Each row was made from one walk, in order. Every step used is in the known rows, and no mark comes twice. Write each row's walk.
Known rows:
Q/S: [ 1.38 -1.15  3.54 -0.41 -1.12 -0.08 -0.68  0.84  3.71  1.21 -0.25  0.35
  3.23  0.79  0.50  0.43  2.94  0.61 -2.10]
E/M/N/Y: [ 0.73 -4.44 -0.13  0.33 -3.14 -1.33 -0.11 -1.52  2.55 -0.18  2.68 -1.29
  1.83  3.44  1.71 -0.92  1.40  0.07 -4.51]
S/Q/N/Y: [ 2.66 -2.50  3.00 -0.09 -0.84 -0.98  0.77  0.28  3.51  0.77  0.05 -2.36
  3.85  0.27  0.46 -1.42  0.97  0.68 -3.16]
N/Y/E: [ 2.02 -2.09  1.65  0.91 -2.34 -0.30 -0.75  0.01  1.68  0.08 -2.14 -2.48
  1.27 -0.13 -0.60 -3.73 -0.34  0.45 -2.54]
M/E: [ 0.75 -1.26  2.70  1.17 -2.87 -0.87 -1.06 -0.26  3.59  1.74  1.35  2.15
  3.84 -0.05  0.94 -2.66  1.63  1.43 -4.06]
P/E/M/N/Y: [ 0.96 -4.65  1.92  0.15 -4.06 -1.12 -0.98 -1.43  2.84  0.74  1.08 -0.35
  3.78  2.38  2.21 -1.73  2.57  2.00 -5.08]
Q/E/Y: [ 0.09 -5.19  2.51  0.55 -3.36 -1.16  0.42  1.22  2.41 -0.64 -1.30  0.24
  4.34 -1.63  0.13 -2.01  2.80  1.75 -1.82]
Q/E/M/N: [-0.27 -4.94  2.33  0.12 -4.03 -1.53 -0.09 -0.27  3.18 -0.03  1.17 -0.48
  4.58  1.82  1.24 -0.64  3.05  1.77 -4.74]
E/Q/S: [ 2.79 -2.55  1.93  0.97 -1.60 -1.62  0.08 -0.39  2.28  0.83  0.45 -0.53
  3.86  0.68  0.92  1.77  2.33  1.51 -1.70]
M/N/Y/E/Q: [ 2.23 -0.39  0.35  0.44 -3.82 -0.87 -1.12 -1.18  2.06 -1.15 -0.76 -2.94
  2.19  1.26  0.13 -1.07  1.60  1.92 -4.69]
M/N/Y/E/Q/S: [ 2.39 -0.49  1.36 -0.38 -4.25 -0.77 -1.32 -0.76  2.10 -1.34 -1.71 -3.24
  2.45  1.66 -0.02 -0.64  2.88  1.99 -4.44]
E/Q/N/M: [ 3.45 -3.30  0.00  1.58 -1.57 -1.60  1.11 -1.82  1.27  0.27  2.83 -1.72
  3.86  0.61  1.37  0.64 -0.45  2.46 -2.75]
N/M/E/Y: [ 1.82 -5.05  0.79  1.92 -3.41 -1.89  0.95 -1.14  0.91  0.79  1.74  0.04
  2.81  0.58  1.75 -4.60  0.58  1.70 -3.38]
P/N/Y/E: [ 1.33 -2.29  1.56 -0.29 -2.90 -0.26 -1.61 -1.03  4.10 -0.44 -0.45 -2.56
  2.82  0.08  0.71 -1.57  1.04  1.56 -3.75]
E/Y/N/M: [ 3.50 -4.88 -1.04  1.63 -2.45 -1.09  0.74 -0.35  3.23 -1.21  0.77 -2.13
  2.40 -1.70  1.77 -2.59  1.34  0.46 -1.77]
P/N: [ 0.52 -1.66  1.56 -0.18 -1.22 -0.15 -1.09 -1.12  5.64  0.68  2.67  0.14
  3.89  0.17  1.95  1.18  1.54  1.49 -3.75]
S/Q/E/Y/N/M: [ 3.07 -6.30  2.82  1.21 -2.68 -2.56  1.78  0.68  3.33  0.20 -1.31 -3.09
  5.08 -1.02  1.38 -3.09  2.77  1.35 -2.94]
P/N/M/E/Q/S: [ 1.91 -4.13  1.80  0.08 -3.80 -1.85 -0.37 -2.34  3.26  0.70  2.34 -0.84
  4.66  1.89  2.49 -0.82  2.28  3.21 -4.70]
S/Q/N/M: [ 3.41 -2.81  2.79  0.80 -0.36 -1.52  1.45 -0.55  3.31  1.52  1.71 -2.66
  4.47  0.60  1.72 -1.03  0.61  1.18 -3.65]

Which walk is each row?
[ 4.29 -3.64 -0.18  2.01 -3.28 -1.56  0.24 -1.53  3.38  0.41  1.78 -1.68
  3.25  0.00  2.00 -3.11  0.60  1.76 -4.31]  Y/N/M/E/Q
[ 3.20 -4.99  1.24  1.16 -3.49 -0.96 -0.33 -0.44  3.40 -0.08 -0.52 -0.99
  4.30 -1.74  2.27 -3.03  2.54  2.31 -2.89]  P/E/Y/N/M
[ 4.53 -1.22  1.08  2.08 -2.57 -1.71 -0.47 -1.59  1.77 -0.04 -0.01 -4.24
  4.39 -1.33  0.83 -0.55  0.40  2.49 -2.86]  Y/E/Q/N/M
[ 2.11 -3.28  1.14  0.42 -3.37 -0.90  0.24 -0.87  2.13 -0.35  1.94 -0.74
  4.15 -0.22  1.22 -2.84  0.96  2.36 -3.53]  Q/N/M/E/Y
[ 3.30 -3.85  2.68  0.87 -2.32 -2.30  1.16 -0.47  2.94  0.74  0.98 -2.34
  5.26 -0.28  1.70 -2.57  1.97  1.67 -3.65]  S/Q/N/M/E/Y
[ 1.10 -4.62  0.84  0.47 -3.72 -1.54 -0.30 -1.99  3.47  0.10  2.66 -0.47
  4.03  0.62  2.65 -2.25  1.71  2.58 -4.39]  P/N/M/E/Y
[ 1.53 -3.67  4.64  0.82 -1.32 -1.93  1.07  1.00  3.77  1.85 -0.85 -1.03
  5.30 -0.19  0.80 -1.43  2.29  1.27 -3.44]  S/Q/E
[ 3.45 -3.50  2.88  0.59 -1.98 -1.95  0.18 -0.23  3.36  0.52 -0.47 -4.51
  4.37  0.08  0.85 -1.92  1.44  0.39 -3.29]  S/Q/N/Y/E/M
[ 2.34 -2.84  1.35 -0.12 -3.10 -0.43 -0.95 -0.50  2.49 -0.88 -0.19 -3.38
  3.05 -0.08 -0.03 -2.16  0.52  0.89 -2.93]  Q/N/Y/E/M
[ 0.86 -3.05  0.23  0.86 -2.46 -1.44 -0.41 -1.63  3.78  0.43  3.80 -0.74
  3.08  2.64  2.43  0.74  2.18  0.24 -4.61]  E/M/N
[ 2.44 -1.06  1.33  1.57 -3.35 -1.57 -1.72 -1.38  3.76  0.11  0.75 -3.50
  3.74  0.25  1.68 -0.49  2.47  0.72 -4.37]  Y/E/M/N
[ 2.62 -5.05  3.35  0.91 -2.57 -2.23  0.94  1.23  4.53  0.08 -1.80 -2.45
  5.59 -1.95  1.02 -2.02  3.64  1.05 -2.67]  S/Q/E/Y/N
[ 2.17 -2.90  1.04  1.23 -4.51 -1.31 -1.25  0.09  4.43 -0.50  0.16  0.43
  4.13 -2.35  1.24 -3.51  3.27  1.14 -3.06]  M/E/Y/N
[ 2.79 -1.21  3.34  0.44 -0.22 -1.12  0.43  0.18  4.72  1.39  1.05 -1.76
  5.08 -0.51  1.22  0.23  1.65  0.83 -3.28]  S/Q/N
[-0.02 -6.19  2.75  0.78 -3.10 -1.67  0.46  0.11  2.75  0.83  0.85 -0.09
  4.42  0.93  1.08 -1.49  1.96  1.16 -3.21]  Q/E/M
[ 1.82 -6.38  1.31  0.70 -4.03 -1.22  0.82  0.76  2.76 -1.32 -1.25 -1.57
  4.04 -1.66  0.63 -3.30  2.44  1.96 -2.45]  Q/E/Y/N/M
[ 2.66 -4.46  0.81  2.46 -2.92 -2.38  1.12 -2.06  0.48  1.67  2.56 -0.09
  3.15  1.70  1.94 -3.31 -0.45  2.41 -4.12]  N/M/E/Q
[ 1.88 -2.25  1.70  2.05 -3.35 -2.13 -0.53 -1.17  2.51  1.41  1.51  1.30
  4.48 -0.04  1.19 -1.52  1.52  2.18 -3.64]  M/E/Q
[ 2.28 -2.27  1.10  0.26 -1.07 -0.04  0.61 -0.90  2.47  0.51  2.69 -1.13
  3.20  0.67  1.15 -0.98 -0.50  1.77 -3.41]  Q/N/M
[ 1.20 -5.97  3.41  0.26 -3.22 -2.63  1.19  0.05  2.95  0.69 -0.42 -2.53
  4.63  2.17  1.16 -2.12  2.83  1.06 -4.68]  S/Q/E/M/N/Y
[ 3.21 -3.73  2.03  1.09 -2.81 -1.34 -0.01 -1.69  1.80  1.08  1.15 -0.70
  5.47  0.08  1.93 -0.44  1.12  3.95 -3.71]  P/E/Q/N/M
[ 2.02 -2.67  1.42  0.76 -4.36 -1.62 -0.60 -1.04  1.93  0.10  0.89  0.31
  4.35  0.16  0.35 -2.28  1.20  2.60 -3.79]  M/E/Q/N/Y
[ 3.20 -2.76  3.27  0.76 -1.63 -1.88  0.94 -0.69  3.30  1.69  1.51 -1.98
  5.17  0.60  1.73 -2.29  1.20  1.74 -4.47]  S/Q/N/M/E
[ 1.36 -4.80  2.67  1.22 -2.56 -1.40 -0.69 -1.09  3.35  2.11  1.64  0.50
  4.63  0.85  2.69 -1.13  2.01  1.59 -3.68]  P/E/M
[ 3.83 -3.00 -0.19  1.46 -1.29 -0.32  0.54 -0.83  4.10  0.47  1.76 -1.96
  2.05 -0.07  1.85 -2.36 -0.18  0.63 -3.58]  Y/N/M
